Every row comes from one small tree of marks. The marks that hang from a mark follow it in brackets, in the order of their numbers. Every link used is in the known rows. Which tree was each row made from?
Known rows:
Z_319(Z_750): [-0.860 -1.081  0.085 -0.198 -0.672  0.104 -0.629 -0.057 -0.858 -0.124
  0.011 -0.152 -0.935 -0.154  0.701 -1.603 -0.090  1.312 -0.987  1.486
 -0.347  1.721 -1.686  1.148 -0.073 -0.856]
Z_175(Z_280(Z_651 Z_797) Z_750(Z_319)): [-4.498  2.656 -0.816 -1.372  0.039  1.081 -1.506 -0.205  0.889  0.210
  0.085  3.669  0.701  0.248  0.746 -2.676 -1.000  1.171 -3.009 -0.566
 -1.498  1.070  3.200  2.395  0.764  0.052]
Z_651(Z_750(Z_175) Z_800 Z_840): [-1.201 -2.171 -0.433  1.735 -0.255  0.072 -1.532 -0.162 -0.433  1.934
  2.108 -1.383  1.982  0.676  2.013 -0.545 -1.366  1.594 -1.029 -2.580
 -0.046  2.883 -0.473  0.496  1.098 -2.508]
Z_319(Z_280 Z_750): [-1.191 -0.621  0.158 -0.324 -0.933 -0.266 -0.645 -0.496 -4.173 -0.550
 -0.103  0.014 -0.949 -0.443  0.487 -1.816 -0.241  1.387 -1.124  0.694
 -0.455  1.597 -3.276  1.921 -0.062 -1.126]
Z_750(Z_319): [-2.403 -1.317  0.009 -0.404  0.051  0.612 -1.198 -0.179 -0.372  0.073
  0.449  1.116  0.335  0.223 -0.686 -1.897 -0.416  1.351 -1.376  0.854
 -1.236  1.608 -0.385  1.788  1.003  0.692]
Z_651(Z_750 Z_800): [ 1.336 -2.517  0.572  0.977  0.117  0.444 -1.177 -0.065 -1.066  0.090
  1.813 -0.943  1.424  0.745  1.002 -0.415 -0.913  1.442 -2.155 -1.410
 -0.571  2.738 -0.374  0.871  0.761 -2.421]
Z_319(Z_280(Z_651(Z_800)) Z_750(Z_175)): [-3.287  0.042  0.634 -0.526 -0.698 -0.327 -0.998 -1.204 -4.250  2.290
  2.094 -0.341 -0.435 -0.567  1.087 -1.638 -1.054  1.856 -2.539 -0.406
 -0.756  3.018  0.011  2.018 -0.117 -2.172]
Z_750(Z_319(Z_280(Z_175 Z_797))): [-5.151  2.221  1.084 -0.695 -1.023  0.449 -1.463 -1.515 -3.858 -1.412
  0.611  1.069 -0.020 -0.681 -1.259 -2.704 -0.508  1.288 -1.904 -1.035
 -0.918  2.257 -2.967  2.138  0.310  0.536]
Z_750(Z_175 Z_319): [-3.979 -1.390 -0.506 -0.505  0.180  0.710 -1.046 -0.158  0.072  3.851
  0.816  1.078  0.200  0.446 -0.031 -1.948 -0.673  1.580 -1.066  1.181
 -1.359  1.954  0.366  2.257  1.188  0.854]
Z_750(Z_319(Z_280(Z_175 Z_651(Z_800)))): [-2.774  1.280  0.870 -0.530 -0.768  0.227 -2.027 -0.945 -3.643 -1.545
  2.256  0.652  0.414 -0.657 -1.045 -2.515 -1.246  1.723 -3.468 -2.412
 -1.170  2.996 -0.208  2.041 -0.026 -0.945]
Z_280(Z_175(Z_750(Z_319)) Z_797): [-4.047  2.233  0.093 -0.830 -0.301  0.758 -1.350 -0.228 -0.670 -0.785
  0.535  2.246  0.458  0.193  0.261 -3.170 -0.215  1.112 -2.474 -0.963
 -1.025  1.988 -0.983  1.452  0.548  0.059]
Z_750(Z_175(Z_280(Z_651(Z_840))) Z_319): [-4.807  1.080 -2.145 -0.378 -0.412  0.455 -1.792 -0.276  2.054  2.007
  0.422  1.881  0.697 -0.176  0.851 -1.889 -1.768  1.601 -1.315 -0.733
 -0.832  1.572  2.851  2.211  1.023  0.592]
Z_175(Z_280): [-0.006 -0.959 -1.698 -0.113 -0.128  0.760 -1.074  0.036  1.678 -0.342
 -0.521  0.949  0.398  0.231  1.455 -0.774 -1.105  0.600 -0.996  0.145
 -1.186  1.226 -0.530  2.411  0.372  0.216]
Z_840(Z_651(Z_750(Z_175))): [-1.082 -1.820 -0.739  2.370  0.061  0.759 -0.531 -0.856 -1.079  3.077
  2.099 -0.470 -0.185  0.874  1.937 -1.073 -0.767  1.578 -2.093  1.412
 -1.081  2.206  0.574  1.970  1.249 -1.766]
Z_750(Z_175(Z_280)): [-1.756 -1.025 -2.372 -0.329 -0.014  0.875 -0.969 -0.140  1.897  3.391
 -0.048  0.973  0.025  0.278  2.130 -0.724 -1.439  0.976 -0.940  0.415
 -1.509  1.464 -0.012  2.885  0.451  0.500]
Z_175(Z_750): [ 0.497 -1.186 -1.016 -0.394  0.485  1.071 -1.088  0.558 -0.345 -0.298
 -0.151  0.936  0.687  0.964  2.017 -1.539 -0.013  0.801 -2.027 -0.511
 -0.787  1.292 -0.246  1.796  1.005 -0.578]
Z_175(Z_280(Z_651(Z_800)) Z_750(Z_319)): [-1.969  0.311 -1.425 -1.010  0.453  0.618 -1.753  0.307  1.462 -0.069
  1.499  3.285  1.343  0.431  1.140 -2.337 -1.439  1.621 -3.558 -1.778
 -1.597  2.097  2.772  2.294  0.640 -1.507]
Z_651(Z_800): [-0.245 -2.505  0.496  0.521  0.143  0.690 -1.430 -0.126 -0.895 -1.299
  1.770 -0.654  1.060  0.379  0.905 -0.845 -0.797  1.008 -1.940 -1.356
 -1.022  2.730 -0.628  1.052  0.243 -1.398]
Z_840(Z_651(Z_800)): [-1.039 -2.665  0.244  2.571  0.013  0.657 -0.882 -1.033 -1.758 -2.451
  2.940 -0.533  0.323  0.506  1.252 -1.242 -0.816  1.273 -2.801 -0.817
 -1.194  2.895 -0.021  1.328  0.414 -2.442]
Z_175(Z_280(Z_651(Z_800) Z_797) Z_750): [-2.540  1.687 -0.230 -0.610  0.013  1.001 -1.605 -0.249  0.208 -1.286
  1.327  1.903  1.282  0.365  2.346 -1.590 -1.251  0.745 -3.548 -2.723
 -1.327  1.926  2.919  1.643  0.227 -1.754]
Z_840(Z_651(Z_750(Z_175 Z_319) Z_800)): [-3.133 -2.452  0.021  2.442  0.087  0.323 -1.017 -0.947 -1.328  3.402
  3.881  0.608  0.689  0.626  0.577 -1.946 -1.292  2.469 -2.525  0.127
 -1.677  3.380  0.747  1.970  1.183 -2.700]

Which tree is each row?
[ 0.571 -2.475  0.400  2.954  0.005  0.291 -0.879 -0.807 -1.896 -1.142
  3.074 -0.748  0.683  1.012  1.461 -0.831 -1.036  1.616 -2.708 -0.691
 -1.135  2.995 -0.032  1.225  0.765 -3.531]  Z_840(Z_651(Z_750 Z_800))
[-2.272  3.711  1.287 -0.137 -1.122  0.735 -1.210 -1.443 -4.560 -0.934
  1.173 -0.797 -0.114 -0.122  0.361 -1.653 -0.828  0.834 -2.957 -1.417
 -0.440  1.875  0.098  1.483  0.057 -0.907]  Z_319(Z_280(Z_175 Z_651(Z_750) Z_797))
[ 0.253  1.011  0.308  1.212 -0.901  0.452 -2.008 -0.227 -0.839 -2.624
  2.362 -1.688  1.356  0.436  0.965 -1.048 -1.371  1.465 -2.763 -3.726
  0.353  3.055  0.641 -0.027  0.355 -2.577]  Z_280(Z_175 Z_651(Z_750 Z_800 Z_840))
[-3.804 -0.121  0.678  0.365 -0.462 -0.183 -2.258 -0.816 -3.831 -2.643
  1.736  0.473  1.358 -0.583 -0.477 -2.157 -1.191  1.644 -2.214 -3.275
 -0.274  2.806  0.747  0.921  0.943 -1.450]  Z_750(Z_319(Z_280(Z_651(Z_800 Z_840))))
[-1.170 -2.600 -0.064  2.718 -0.005  0.409 -0.830 -0.844 -1.417  2.567
  3.613 -0.764  0.758  0.961  2.112 -0.872 -1.225  1.960 -2.642 -0.332
 -1.301  3.220  0.394  1.644  0.727 -3.328]  Z_840(Z_651(Z_750(Z_175) Z_800))
[-0.730 -0.621 -2.377  1.185 -0.471  0.591 -1.261  0.075  2.022  2.827
  0.070  0.218  1.225  0.615  2.668 -0.375 -1.740  1.251 -0.432 -1.093
 -0.268  1.593 -0.323  1.737  0.977 -0.837]  Z_651(Z_750(Z_175(Z_280)) Z_840)
[-3.229 -1.317 -0.573  1.720 -0.266  0.146 -0.681 -1.393 -3.940  3.582
  1.998  1.024 -0.037  0.345  0.385 -2.210 -0.987  2.280 -2.084  1.158
 -1.149  2.370 -0.631  2.925  1.390 -1.450]  Z_840(Z_651(Z_750(Z_175 Z_319(Z_280))))
[-2.985 -0.320  0.802 -0.667 -0.169  0.131 -1.757 -0.948 -3.941 -0.799
  2.152  0.775  0.768 -0.442 -0.979 -2.106 -1.033  1.676 -2.918 -1.609
 -1.064  2.676  1.038  1.990  0.624 -0.912]  Z_750(Z_319(Z_280(Z_651(Z_800))))
[-3.046  2.059  0.989 -0.129 -1.061  0.524 -1.215 -1.408 -4.137 -2.012
  0.183 -0.309 -0.236 -0.251  0.311 -1.678 -0.504  0.580 -1.948 -1.607
 -0.584  2.018 -3.066  1.887 -0.115  0.039]  Z_319(Z_280(Z_175 Z_797))
[-1.424 -2.391  0.679  2.603  0.020  0.057 -1.070 -0.643 -1.599 -0.557
  3.287  0.610  0.886  0.590 -0.049 -2.017 -1.096  2.005 -2.887 -0.516
 -1.341  3.123  0.241  1.358  1.140 -3.069]  Z_840(Z_651(Z_750(Z_319) Z_800))
[-3.452  1.143 -2.038 -0.119 -1.136  0.115 -1.073 -0.209  1.351  1.835
  0.250  0.700 -0.523 -0.501  2.139 -1.678 -1.475  1.459 -0.802 -0.013
 -0.101  1.533  1.337  1.658  0.164 -0.794]  Z_319(Z_750(Z_175(Z_280(Z_651(Z_840)))))
[-5.311  1.104 -0.759 -0.608 -0.890  0.478 -0.462 -0.638  0.702  3.132
  0.269  1.078 -1.034 -0.223  1.705 -1.428 -1.004  1.238 -0.642  1.398
 -0.931  1.713 -1.046  2.263 -0.143 -0.296]  Z_319(Z_750(Z_175(Z_280(Z_797))))
[-2.698 -0.424 -2.392  0.758 -0.527  0.369 -1.514  0.102  2.380  3.477
  0.326  1.672  1.345  0.458  1.224 -1.494 -1.877  1.966 -0.300 -0.537
 -0.748  1.812 -0.016  1.998  1.278 -0.528]  Z_651(Z_750(Z_175(Z_280) Z_319) Z_840)
[-1.001  0.945  0.074 -0.385 -1.368 -0.135 -0.854 -0.649 -3.820 -1.241
  0.188 -0.308 -1.257 -0.513  0.512 -2.106 -0.328  1.384 -1.469  0.100
 -0.355  2.213 -4.604  1.920 -0.373 -1.134]  Z_319(Z_280(Z_175) Z_750)
[-1.254 -0.390 -2.308 -1.042  0.225  0.824 -1.382  0.695  2.129  0.653
 -0.465  3.626  0.735  0.625  1.217 -2.372 -1.052  1.227 -1.868 -0.130
 -1.448  1.065 -0.156  2.682  0.809 -0.035]  Z_175(Z_280 Z_750(Z_319))
[-3.751  2.532  0.041 -0.377 -0.378  0.744 -1.305 -0.755  0.423  1.102
  0.765  2.061  0.584  0.134 -0.308 -1.886 -1.409  1.293 -2.485  0.190
 -1.234  1.422  3.000  1.961  0.597 -0.245]  Z_175(Z_280(Z_651(Z_750(Z_319)) Z_797))
[-1.157 -0.397  0.879 -0.081 -0.279  0.331 -1.477 -1.032 -4.365 -1.566
  1.943 -0.482  0.566 -0.131  0.552 -1.176 -1.005  1.153 -3.000 -2.004
 -0.914  2.594  0.878  1.652  0.270 -1.550]  Z_319(Z_280(Z_651(Z_800)))
[-3.440  1.219  0.304 -0.106 -0.406  0.871 -1.552 -1.032  0.087 -1.523
  1.601  0.479  0.730 -0.118  0.925 -0.891 -1.650  0.599 -2.735 -1.896
 -1.306  2.191  2.700  1.476 -0.184 -1.083]  Z_175(Z_280(Z_651(Z_800) Z_797))
[-1.133  0.899  0.777  0.230 -0.416  0.349 -1.778 -0.396 -0.772 -0.117
  2.729  0.223  0.948  0.215 -0.706 -2.009 -1.260  2.059 -3.414 -1.408
 -1.040  3.092  1.018  0.822  0.306 -1.867]  Z_280(Z_175 Z_651(Z_750(Z_319) Z_800))
[-5.124  2.535  0.634 -1.211 -0.082  0.636 -1.544 -0.835 -4.366 -0.360
  0.490  2.278  0.626 -0.032  0.062 -3.025 -0.192  1.136 -3.143 -1.131
 -0.926  1.421  1.835  2.189  0.988  0.059]  Z_175(Z_750(Z_319(Z_280(Z_651 Z_797))))
[-2.335 -0.543 -2.012 -0.556 -0.771  0.313 -0.523  0.090  1.657  3.813
  0.123  1.235 -1.028 -0.129  1.843 -1.308 -1.167  1.631 -0.630  1.696
 -1.117  1.690 -1.224  2.666 -0.143 -0.495]  Z_319(Z_750(Z_175(Z_280)))
[-1.549 -1.969  0.189  1.440 -0.295 -0.116 -1.865  0.132 -0.560 -0.855
  1.835 -0.044  2.175  0.349 -0.052 -1.710 -1.246  1.822 -1.253 -2.415
  0.042  3.060 -0.664  0.160  1.432 -2.234]  Z_651(Z_750(Z_319) Z_800 Z_840)
[-4.174  4.119  1.535 -0.737 -1.651 -0.049 -0.927 -1.604 -5.064 -1.872
  0.829 -0.383 -1.537 -1.056 -0.063 -2.430 -0.396  1.133 -2.572 -0.379
 -0.141  2.044 -1.354  1.426 -1.006 -0.947]  Z_319(Z_280(Z_175 Z_651 Z_797) Z_750)
[-0.364  0.385 -1.836  0.155  0.044  0.422 -2.049  0.362  1.253 -2.518
  0.970  1.308  1.965  0.521  3.057 -1.376 -1.623  1.155 -2.700 -3.918
 -0.357  1.984  2.209  1.150  0.797 -2.114]  Z_175(Z_280(Z_651(Z_800 Z_840)) Z_750)
[-4.043  1.200 -1.077 -0.965  0.109  0.905 -1.264 -0.101  1.181  0.164
 -0.338  3.624  0.879  0.339  0.970 -2.545 -0.741  0.937 -1.965 -0.597
 -1.562  1.259  0.040  2.361  0.798  0.119]  Z_175(Z_280(Z_797) Z_750(Z_319))
[-0.727 -2.125  0.691  0.614  0.245  0.177 -1.449 -0.082 -0.663  0.869
  2.030  0.539  1.566  0.443 -0.481 -1.423 -1.069  1.862 -1.957 -0.774
 -0.888  2.844 -0.217  1.044  1.207 -2.013]  Z_651(Z_750(Z_319) Z_800)
[-2.489  3.614  0.814  0.861 -1.200  0.732 -1.509 -0.779 -1.363 -2.655
  1.157 -1.267  0.716  0.316  0.827 -1.473 -0.762  0.825 -2.208 -2.515
  0.456  2.041  1.144 -0.112  0.305 -1.153]  Z_280(Z_175 Z_651(Z_750 Z_840) Z_797)
[-4.094  1.730  0.871  0.692 -0.474  0.781 -1.497 -1.025 -1.452 -2.852
  0.586 -0.766  0.766 -0.312  0.882 -1.414 -0.483  0.341 -1.669 -1.633
 -0.065  1.571  2.311  0.179  0.726 -0.003]  Z_280(Z_651(Z_840) Z_797)
[-2.919  0.287 -0.888 -0.779 -0.578  0.280 -1.089 -0.358  0.835  3.158
  1.735  0.792 -0.430 -0.473  1.926 -1.261 -1.759  1.906 -2.113  0.097
 -1.076  2.639  1.635  2.059 -0.439 -2.002]  Z_319(Z_750(Z_175(Z_280(Z_651(Z_800)))))
[-1.788  0.560  0.024  0.769 -0.426  0.258 -1.628 -0.065 -0.651 -0.626
  0.959  0.298  1.108  0.363 -0.408 -2.095 -0.881  1.706 -1.676 -0.786
  0.041  1.557  2.359  0.480  1.392 -0.942]  Z_280(Z_651(Z_750(Z_319) Z_840))
[ 0.093  1.680 -0.784 -1.001 -0.128  1.151 -1.352  0.343 -0.518 -1.209
  0.462  0.647  0.242  0.681  1.793 -2.212 -0.403  0.981 -3.254 -0.940
 -0.718  1.556  1.399  1.479  0.067 -0.612]  Z_280(Z_175(Z_750) Z_651)
[-4.435  3.851  0.986  0.294 -1.439  0.326 -1.900 -1.425 -4.434 -3.997
  0.614 -0.753  0.312 -0.581  0.527 -2.040 -0.732  0.595 -2.090 -3.314
  0.232  2.022 -0.440  0.887 -0.129 -0.147]  Z_319(Z_280(Z_175 Z_651(Z_840) Z_797))
[-2.999  0.143 -0.306 -0.492 -0.025  0.759 -1.177 -0.136 -0.441  5.036
  1.622  0.662  0.428  0.470 -0.301 -1.723 -0.965  2.051 -2.285  1.368
 -0.930  1.898  3.407  1.900  1.171 -0.338]  Z_280(Z_651(Z_750(Z_175 Z_319)))
[-2.373 -1.315 -0.474  0.183  0.086  0.554 -1.040  0.100  0.044  5.210
  0.950  0.683  0.617  0.640  0.006 -1.696 -0.845  1.964 -1.109  1.401
 -1.143  1.951  0.234  1.905  1.484 -0.256]  Z_651(Z_750(Z_175 Z_319))
[-2.206  2.059  1.482  0.015 -0.463  0.395 -1.127 -1.583 -4.976 -0.218
  0.811 -0.577  0.218  0.162  0.369 -1.365 -0.520  0.810 -2.659 -0.776
 -0.461  1.500  1.184  1.635  0.807 -1.018]  Z_319(Z_280(Z_651(Z_750) Z_797))
[-2.966  2.589  1.031 -0.489 -0.302  0.978 -1.708 -0.551 -1.528 -2.190
  2.173  0.374  0.926  0.357  1.568 -2.080 -0.597  0.854 -3.905 -3.275
 -0.870  2.867  1.544  0.842 -0.092 -1.624]  Z_280(Z_175(Z_750) Z_651(Z_800) Z_797)
[-7.215  0.530  0.562 -0.631 -0.485  0.455 -1.164 -1.494 -3.839  3.068
  0.878  1.271  0.141 -0.334 -0.534 -2.247 -0.641  1.357 -1.248 -0.052
 -1.342  1.995 -0.960  2.603  0.971  0.768]  Z_750(Z_175 Z_319(Z_280(Z_797)))
[-7.007  2.230 -0.662 -1.147 -0.318  0.820 -1.262 -0.998  1.339  3.562
  0.822  2.276  0.180 -0.243  0.161 -2.058 -1.446  1.291 -1.846  0.502
 -1.658  1.515  3.554  2.632  0.545  0.975]  Z_750(Z_175(Z_280(Z_651 Z_797)) Z_319)
[-3.813  1.882  1.453 -0.448 -0.505  0.440 -1.203 -1.393 -4.821 -1.467
  0.470 -0.308 -0.075 -0.268  0.286 -1.432 -0.311  0.511 -2.572 -0.951
 -0.651  1.523  1.251  1.748  0.515  0.067]  Z_319(Z_280(Z_651 Z_797))
[-4.199  1.003  1.522  1.100 -0.636  0.385 -1.865 -1.125 -1.772 -3.569
  2.050 -1.039  1.245 -0.142  0.710 -1.247 -0.946  0.661 -2.131 -3.574
  0.023  2.649  2.366 -0.269  0.668 -1.452]  Z_280(Z_651(Z_800 Z_840) Z_797)
[ 0.648 -2.120  0.229  1.883 -0.383  0.118 -1.624  0.026 -0.953 -1.772
  1.715 -1.358  2.027  0.702  1.524 -0.584 -1.256  1.234 -1.306 -3.101
  0.102  2.775 -0.820 -0.055  1.089 -2.671]  Z_651(Z_750 Z_800 Z_840)
[-6.201  2.471  1.180 -0.647 -1.052 -0.012 -0.580 -1.497 -5.029  2.693
  1.044 -0.103 -1.222 -0.763  0.665 -2.089 -0.384  1.338 -1.927  0.715
 -0.664  1.999  0.527  2.022 -0.236 -0.740]  Z_319(Z_280(Z_651 Z_797) Z_750(Z_175))
[-2.939 -1.794 -0.245  1.290 -0.073  0.107 -1.732 -0.123 -0.108  2.732
  2.316  0.080  2.042  0.398  0.637 -1.424 -1.368  2.298 -0.996 -2.056
 -0.413  3.398 -0.281  0.728  1.330 -1.931]  Z_651(Z_750(Z_175 Z_319) Z_800 Z_840)
[-2.126  0.097  0.197 -1.169  0.276  0.148 -1.822 -0.405 -3.789 -0.497
  1.595  2.036  1.323  0.270  0.436 -2.654 -0.691  1.878 -3.633 -2.322
 -1.151  2.438  1.335  2.063  0.869 -1.703]  Z_175(Z_750(Z_319(Z_280(Z_651(Z_800)))))
[-2.347  2.374 -1.067 -0.284 -0.450  0.663 -1.957  0.410  0.114 -2.418
  0.669  1.693  0.756  0.345  0.878 -3.152 -0.526  1.558 -2.524 -2.274
 -0.112  1.772  1.202  0.711  0.932 -0.394]  Z_280(Z_175(Z_750(Z_319)) Z_651(Z_840))
